Each row was made from one walk, in order. Every step used is in the known rows, and no mark comes twice. Write each row's walk.
Known rows
dulevif -> gepid -> nutu -> bame: [-14  -4   6   2  -8  -4  -5   2 -10  -4 -10 -11   0   2   0  10  14   6
 -12  -2   4   8   6]
nutu -> gepid: [-10   4 -13  -3  -3   4  -5  14  -9 -10   8 -10  -3   0   3  22   5  16
  -7 -10  -2   7   2]
daki -> mupab -> gaka: [-15  13 -29  -7  32   2 -18  21 -14  -8  14 -36 -15 -11   5  17   5  24
  -7  -5  -4  12   2]
nutu -> gepid -> dulevif: [ -5  15 -16   0 -10   4  -2  16   4  -7  -4 -10   3  -3   4  16  19  11
  -2  -4  -2   8  -1]
tupuril -> bame -> gaka: [-17 -22   4  -1  12   0  -6  12   4  -3  12  -2   1  -2 -11  11 -13  21
  -8 -12   2   9  13]
mupab -> gaka -> bame -> tupuril: [-24  13 -27  -4  -1  -8  -3  17 -13 -13   4 -14  -4 -20   1  10  13  21
 -10 -15 -11  10  -1]
dulevif -> senag -> tupuril -> bame -> giloz: [ -9 -27  -7  -2 -16  -2 -12  10  -1  -7  22   6  -7   1  -4   1  -9  25
  -7   3  10   4   6]
senag -> tupuril -> bame -> nutu: [-16 -30  -5  -6  -2  -9 -14  -2   1  -8   2   2   6  -2  -6   9 -15  22
 -10  -2  10   6  13]
bame -> nutu: [-12 -11 -11 -12  -8  -6  -6  15  -3  -6  -4 -11  -4  -4  -4   8  -5  11
 -15  -7   1  11   2]
dulevif -> senag -> tupuril -> bame -> nutu -> gepid: [ -5 -33  -3  -2 -12   3 -10   3  -9  -9   4  17   5   3  -5  11  19  16
  -3   2   8  -1   6]
senag -> dulevif -> gepid -> nutu -> bame -> gaka: [ -7 -22  20  -8  -5  -1  -3  10  -1   0  -9   7   5   3 -13  14 -21   4
 -11   2   3  11  -5]
giloz -> bame -> nutu -> gepid -> dulevif: [ -6  -5  -3 -14 -10  -1  -1   9   0  -7 -25   8  21  -4   1  11  27  16
  -3  -4  -1   6  15]
nutu -> gepid -> dulevif -> senag -> tupuril -> bame -> gaka -> mupab: [ -6 -15   7  13   8  14  -4  14  10  -6   4  17   5   0 -10  13  34  13
  -7   8   7   0   3]
senag -> dulevif -> gepid: [ -1 -20   0 -12 -15  -3 -12  19 -11  -6  30 -16  -3  -3  -4  25 -67  16
   1  -3   2  15 -19]
mupab -> gaka -> bame: [-20  14 -23  -2  11  -3  -7  19  -6 -11  19 -19 -12 -17   4   3  19  22
 -14 -12 -10   8   4]
tupuril -> bame -> nutu -> gepid -> dulevif: [ -8 -15  -8  -5 -19   0  -5   7   3  -7 -16   8  20  -3  -1  13  33  15
   3  -1   0   5   9]
giloz -> bame -> nutu: [-14 -17   0 -18  -1  -7  -5   9  -8  -6 -10  -2   5  -5  -4   7 -12  21
 -12 -11   3   9  17]
mupab -> gaka: [-14   9 -18  -3  20  -2 -11  17  -7 -10  19 -22 -14  -9   3  12   6  20
 -13 -13  -3   9   4]
senag -> dulevif -> gepid -> nutu: [ -3  -8   2 -10 -10  -1  -7  18 -11  -8  11 -11  -9   2  -3  22 -63   2
  -3   3   3  12 -20]
tupuril -> bame: [-18 -14  -8  -1   1  -2 -10   6  -6  -8  18 -12  -3  -3  -3  14 -13  25
  -2 -10   4   7   9]
tupuril -> bame -> nutu -> gepid: [-12 -25  -5 -10 -11  -1  -7   5  -9 -10  -2   6  13   0  -2  20  15  19
  -3  -7   0   4  12]
senag -> tupuril -> bame: [-17 -18  -7   2   5  -5 -15  -1   0  -8  19  -7  -3  -2  -3  13 -21  27
  -6  -6  11   6  10]
daki -> mupab -> gaka -> bame -> nutu -> gepid -> dulevif: [-12  17 -33 -11   4   2  -8  22  -3  -8 -20 -13  10 -20   7   8  67  16
  -5   3 -15   8   1]
giloz -> bame -> nutu -> gepid: [-10 -15   1 -18  -3  -1  -4   7 -13 -10 -14   8  13  -1   0  16  10  20
  -9 -10  -1   5  18]
nutu -> bame: [-18  -6  -7  -1  -4  -3  -7   2  -4  -2   2 -13   0  -3  -1   8  25  23
 -15  -6   3   7  12]
dulevif -> senag -> tupuril: [ -5  -9 -11   4   0   2 -10  13  -3  -6  19 -10 -19  -1  -3   5 -16  14
 -13   1  10   6  -7]

Which walk is each row?
[ -8  -8 -11 -11 -12   0  -4  13  -9  -9  -8  -1   4  -1   0  17  15  11
 -11  -7  -3   7   4]
bame -> nutu -> gepid
[-23   1  10   3  18   6   1   9   5  -2 -24   0  -6   1 -10  10  39   4
 -30  -1   2   4  14]
gepid -> nutu -> bame -> gaka -> mupab
[-10 -25  -6   5   2   2 -13   4  -5  -7  25  -2 -10   0  -6   7 -14  23
  -3   1  12   2   3]
dulevif -> senag -> tupuril -> bame
[ -1 -14 -10   2 -28   4  -8  11   8  -7   6  16   8   1   1   7  27  19
   3   9   7   2   1]
nutu -> gepid -> dulevif -> senag -> tupuril -> bame -> giloz
[ -4   7 -22  -3 -12   4   1  26  -1  -9 -10   5   2 -16   2  -4  76   7
  -7   1 -13   3  -8]
mupab -> gaka -> bame -> nutu -> gepid -> dulevif -> senag
[  3  -5 -12  -4 -23   7   0  21   0  -4 -16   5   2  -2  -2   6  40   2
  -4   5  -1   5 -11]
bame -> nutu -> gepid -> dulevif -> senag
[-21 -22   9   5  23   3 -11   7   6  -7  13   1  -1  -2 -12  15 -10  22
 -20  -4  10   6  16]
senag -> tupuril -> bame -> gaka -> mupab
[ -3  -4 -16   1 -25   2   1  16   7  -6 -15  12   6  -9  -1  -4  46   5
 -10   9  -1   3  -8]
gaka -> bame -> nutu -> gepid -> dulevif -> senag -> tupuril
[-15 -12   9  -9  19   0  -2  14   0  -2   2  -1   2  -4  -9   7 -21  22
 -15 -16   2  10  19]
giloz -> bame -> gaka
[-20   0 -21 -10   3  -7  -5  19  -6 -10   2 -11  -4 -18   1  -2  27  17
 -19 -11 -11   9   6]
mupab -> gaka -> bame -> nutu
[  4  -9 -12   0 -19   3  -4  14   6  -5 -15  10   4  -1  -2   4  31   3
  -7  10   6   4  -8]
bame -> nutu -> gepid -> dulevif -> senag -> tupuril
[-19   5  -6  -7 -16  -5  -2   5   0  -4 -22  -1  -2   1   1   1  30  11
 -20   1   1   6  11]
gepid -> nutu -> bame -> giloz
[ -8 -18  -7  -2 -14  -3  -9   0   9  -7 -16  12  20  -2  -1  12  25  16
   0   3   7   4  10]
senag -> tupuril -> bame -> nutu -> gepid -> dulevif
[  2   8 -15   5 -14  10   0  21   0  -6   1  -3  -4  -2   1  11  29   7
   0   3  -1   5 -10]
nutu -> gepid -> dulevif -> senag
[-17 -17  -9  -9 -15  -5 -10  11  -2  -8  14  -4   1  -3   0  10 -11  28
  -7  -8   2   9  13]
tupuril -> bame -> giloz
[ -4 -28  -7   1 -13  -2  -9   6   9  -3  -5   8   3  -3  -8  -2  11  12
  -3   9  12   5  -1]
gepid -> dulevif -> senag -> tupuril -> bame -> nutu
[ -1 -22  -8  -2 -23   6  -3  13  -1  -5 -10  13  12  -2  -4   8  43  10
   5   5   2   2  -1]
tupuril -> bame -> nutu -> gepid -> dulevif -> senag
[-11  14 -23  -7  -8  -2  -1  20   3  -9 -16   0  11 -17   5   2  65  11
 -11  -4 -14   6   3]
mupab -> gaka -> bame -> nutu -> gepid -> dulevif
[  3   6 -14   8 -10   8  -5  15   5  -7   3   1  -4   0   2   9  20   8
  -3   7   6   3  -9]
nutu -> gepid -> dulevif -> senag -> tupuril
[-20  11 -25 -10  -5  -7  -6  24  -2 -10  15 -14  -8 -17   6  -3  22  25
 -19 -11 -13  10   7]
mupab -> gaka -> bame -> giloz
[-20  -1   6   1  12   0   3   6   7   1 -25   3  -2   2 -10   4  27   4
 -24  -4   3   6  14]
gepid -> nutu -> bame -> gaka
[ -4   2 -14  -7 -19   0  -2  16   5  -6 -22  -1  11  -4   1  11  31   6
  -7  -1  -2   8   0]
bame -> nutu -> gepid -> dulevif
[-11 -16   5 -11 -29  -8  -3   3 -18  -6 -17   1   9   0  -7  27 -29   7
  -1   3   4  11 -15]
senag -> dulevif -> gepid -> nutu -> bame -> tupuril
[-21  -6 -11  -3 -18  -8  -3   0 -11  -6 -13  -8   6  -5  -4  18  21  22
 -11 -10   3   9   6]
nutu -> bame -> tupuril
[-18  -7 -16 -11 -15  -7  -1  16  -3  -6  -5  -9  -1 -13  -3   0   7  14
 -18  -7  -6  10   3]
gaka -> bame -> nutu
[ -2 -12  -9  10 -11   8  -8   6   4  -7  10   9   5   0  -1  10  25  16
   6   7   9   1  -1]
nutu -> gepid -> dulevif -> senag -> tupuril -> bame
[ -7 -17   7 -15 -32  -6  -7  10  -6  -3  -5   2   5   2  -2  13 -20  11
 -10   8   1  10  -6]
senag -> dulevif -> gepid -> nutu -> bame -> giloz
[-10   6 -18  -6 -26  -2   3  17   7  -7 -22   1  13 -12   2   3  46   7
  -8  -2 -10   7   0]
gaka -> bame -> nutu -> gepid -> dulevif
[ -9 -19   6  13  12   9  -7  14  15  -2   6   8  -3  -3 -13   4  14  13
 -12   8  11   4   3]
gepid -> dulevif -> senag -> tupuril -> bame -> gaka -> mupab
